What can hang from each mark
timuz: bibis gisi mipap pofo ziluzo
gigo: mipap
gisi: timuz
bibis: latat timuz
mipap: timuz
pofo: timuz
ziluzo: timuz
latat: timuz

Each row was made from one small tree. The marks that hang from a mark follow it in brackets, in alphabetical order. Every link used is in the known rows. Write each row's tree.
Known rows
timuz{pofo}: [-16   6   6 -18  -5   2  -5  -8   0  -1   0  -1   1  -8   0   1   5  15
  -7]
ziluzo{timuz{bibis{latat} gisi}}: [  3  -1  -3   8 -27 -23  11 -16  -1  16  12   0  -9 -11  12   1   8   3
  22]
ziluzo{timuz{bibis{latat} gisi pofo}}: [-13   6   2  -9 -32 -20   8 -24  -1  16  11   0  -8 -19  11   2  12  16
  15]
bibis{latat timuz{mipap pofo ziluzo}}: [-20  12  -7 -23 -26   1  -2 -23   4  22  15  20 -10 -26  11  26  12  22
  11]
gisi{timuz{bibis{latat} mipap ziluzo}}: [  1  -5   1 -27  -6  -1  -8 -13   3  40  19   9  -6 -15   6   1   0   5
  29]
latat{timuz{mipap pofo ziluzo}}: [-29   0   5 -37  -4   6  -2 -21   2  12  14  13 -10 -26  14   5  -5  27
  -1]
mipap{timuz{gisi pofo}}: [-14   5   0 -11 -16  -3  -7 -22 -10  -3   2 -10  -4 -19 -11 -16   7  33
 -20]
bibis{latat timuz{gisi pofo ziluzo}}: [-26  13  -6 -17 -31 -12  -4 -28   3  19  13   7  -8 -33  -7  14  10  26
  -4]
bibis{timuz{ziluzo}}: [ -6   1  -8  -1 -11  -7 -10  -5  -2  13   5  15  -4 -18  -2  13   9  -2
  -4]
ziluzo{timuz{bibis gisi mipap pofo}}: [-20  -2   3 -21 -21 -13  18 -22  -6  -4  17   2  -8  -8  14   3  16  23
  13]
ziluzo{timuz{bibis gisi}}: [  0  -7  -1   5 -17 -22  12 -11  -6   2  10  -2  -5  -5   5  -4  11   0
  11]
pofo{timuz{gisi mipap}}: [ -6  -3   3  -1   4  -5  18  -7   0 -18  18 -12  -5  -4   4 -10 -12  20
  13]
mipap{timuz{gisi pofo ziluzo}}: [-25  -2   5 -28 -14  -6 -14 -25 -13   9   5  -6  -4 -29 -14 -15  12  33
 -28]
pofo{timuz{bibis gisi mipap ziluzo}}: [-15 -20  16 -24   5 -13   9 -12  -2  12  21  -3  -6 -14   5  -6  -4  16
  12]
gigo{mipap{timuz}}: [ 21  -4 -18   9  -8   6 -13  -2  -9   7   0  -9   6   3   8 -19   2  10
  -6]
mipap{timuz}: [ 10   0  -5   6  -6   2 -13  -5 -11   7  -3  -1  -4  -9   1 -11   3   8
  -9]
gigo{mipap}: [ 12  -3 -13   1  -2   4  -1   3   2   0   3  -8   9  13   8  -8  -3   3
   4]
ziluzo{timuz}: [  7   2  -6  10 -11  -9   5   1  -9  -7   2   2  -2  -4  13   0   6  -8
   7]
gisi{timuz{mipap pofo ziluzo}}: [-18   4   3 -44  -1   8 -10 -13  -5   7  16   3   0 -17  -5  -3   2  21
   2]
gisi{timuz}: [ 10   6  -6  -3   2   2 -10   1  -4   0   6  -5   1  -5  -8 -11  -8  -2
   8]

Write each row's tree
[ -1  -7   0  -7  -4   2   8 -14   6  18  14  14 -12  -8  24   4 -11  11
  23]
latat{timuz{bibis mipap}}
[-38  -2   8 -43  -7  -1  10 -23  -2  -1  15  -2  -4 -14  -7   2   9  33
 -10]
timuz{gisi mipap pofo ziluzo}
[-10  11  -2 -27  -3  11  -2 -11  -2  -6  14  -1  -1  -8   0  -4  -2  20
  11]
gisi{timuz{mipap pofo}}
[-13  -8  -2 -18   0   4   2 -13   2  13  14  12 -11 -17  14   4 -11  12
   6]
latat{timuz{mipap ziluzo}}
[ -8   0   7 -11 -16 -14  -1  -9  -6   9   4   7  -2 -13  17   3  16   5
   8]
ziluzo{timuz{bibis pofo}}
[ -1  -2  -6   0 -27 -15  23 -19  -1  13  19   4 -13  -7  20   6   9  10
  32]
ziluzo{timuz{bibis{latat} gisi mipap}}
[-14  -3   6 -17 -17  -8 -10 -25  -8  14   4  -5  -4 -18  -6 -13  11  32
 -12]
mipap{timuz{bibis gisi pofo}}
[-12  -5  -8 -27 -16  -1 -16 -21 -11  11   8 -15   5 -16  -6 -23   9  35
 -25]
gigo{mipap{timuz{gisi pofo ziluzo}}}
[ -8  -4   0 -12 -15  -7  18 -21   7  20  17   1 -10  -3   8   7   2  18
  26]
timuz{bibis{latat} gisi mipap}
[-21   7  -3 -16 -20  -8  21 -19  -7 -21  16  -3  -7  -8  10   1  12  24
   5]
ziluzo{timuz{gisi mipap pofo}}
[-22 -18   8 -31  -3  -8  12 -18   0  16  17   3  -6  -5  -1   3   9  17
   7]
timuz{bibis gisi mipap ziluzo}
[-10   8 -12   1 -26 -14  -1 -21   3  21  13   8 -10 -25  -7  11   6  11
   3]
bibis{latat timuz{gisi ziluzo}}
[ -3 -14  15 -18   0  -8   1  -9   4  33  17   8  -7 -17  20   5  -5   8
  27]
pofo{timuz{bibis{latat} mipap ziluzo}}
[  3  -9  -1  -2 -11  -8  15  -5  -6   6  11  10  -6   2  26   8  13  -2
  25]
ziluzo{timuz{bibis mipap}}
[-18  -6  10 -48  -2   2 -11 -15  -2  22  18   8  -1 -16   1  -2   6  19
  11]
gisi{timuz{bibis mipap pofo ziluzo}}
[-26  -2   5 -26 -14  -3  12 -31   6   9  20   5 -13 -18  12  -1  -7  38
  12]
latat{timuz{bibis gisi mipap pofo}}
[ -6  22 -10   1 -29  -3  -6 -17   6  14   5  13  -7 -23   7  19   6  15
   8]
bibis{latat timuz{pofo}}
[-15 -11   9 -18   7  -8  10 -10  -4  -6  21  -8  -5 -12   0  -8  -7  18
   3]
pofo{timuz{gisi mipap ziluzo}}
[-29   6  -4 -20 -22 -12  -5 -23  -2   4  10   6  -3 -27 -13  10  12  23
 -14]
bibis{timuz{gisi pofo ziluzo}}
[ 22 -13 -12   4 -10   1 -15  -4  -6  24   2  -4   5   4  13 -18   5   9
   3]
gigo{mipap{timuz{bibis}}}
[  6   2 -13  -8 -14   8 -17  -9  -8   5   0  -8   6  -4   8 -17   5  24
 -13]
gigo{mipap{timuz{pofo}}}
[ -8 -11  11 -17  10  -2   2   0  -4   1  14   2  -3 -11  11  -2  -6   8
   7]
pofo{timuz{mipap ziluzo}}
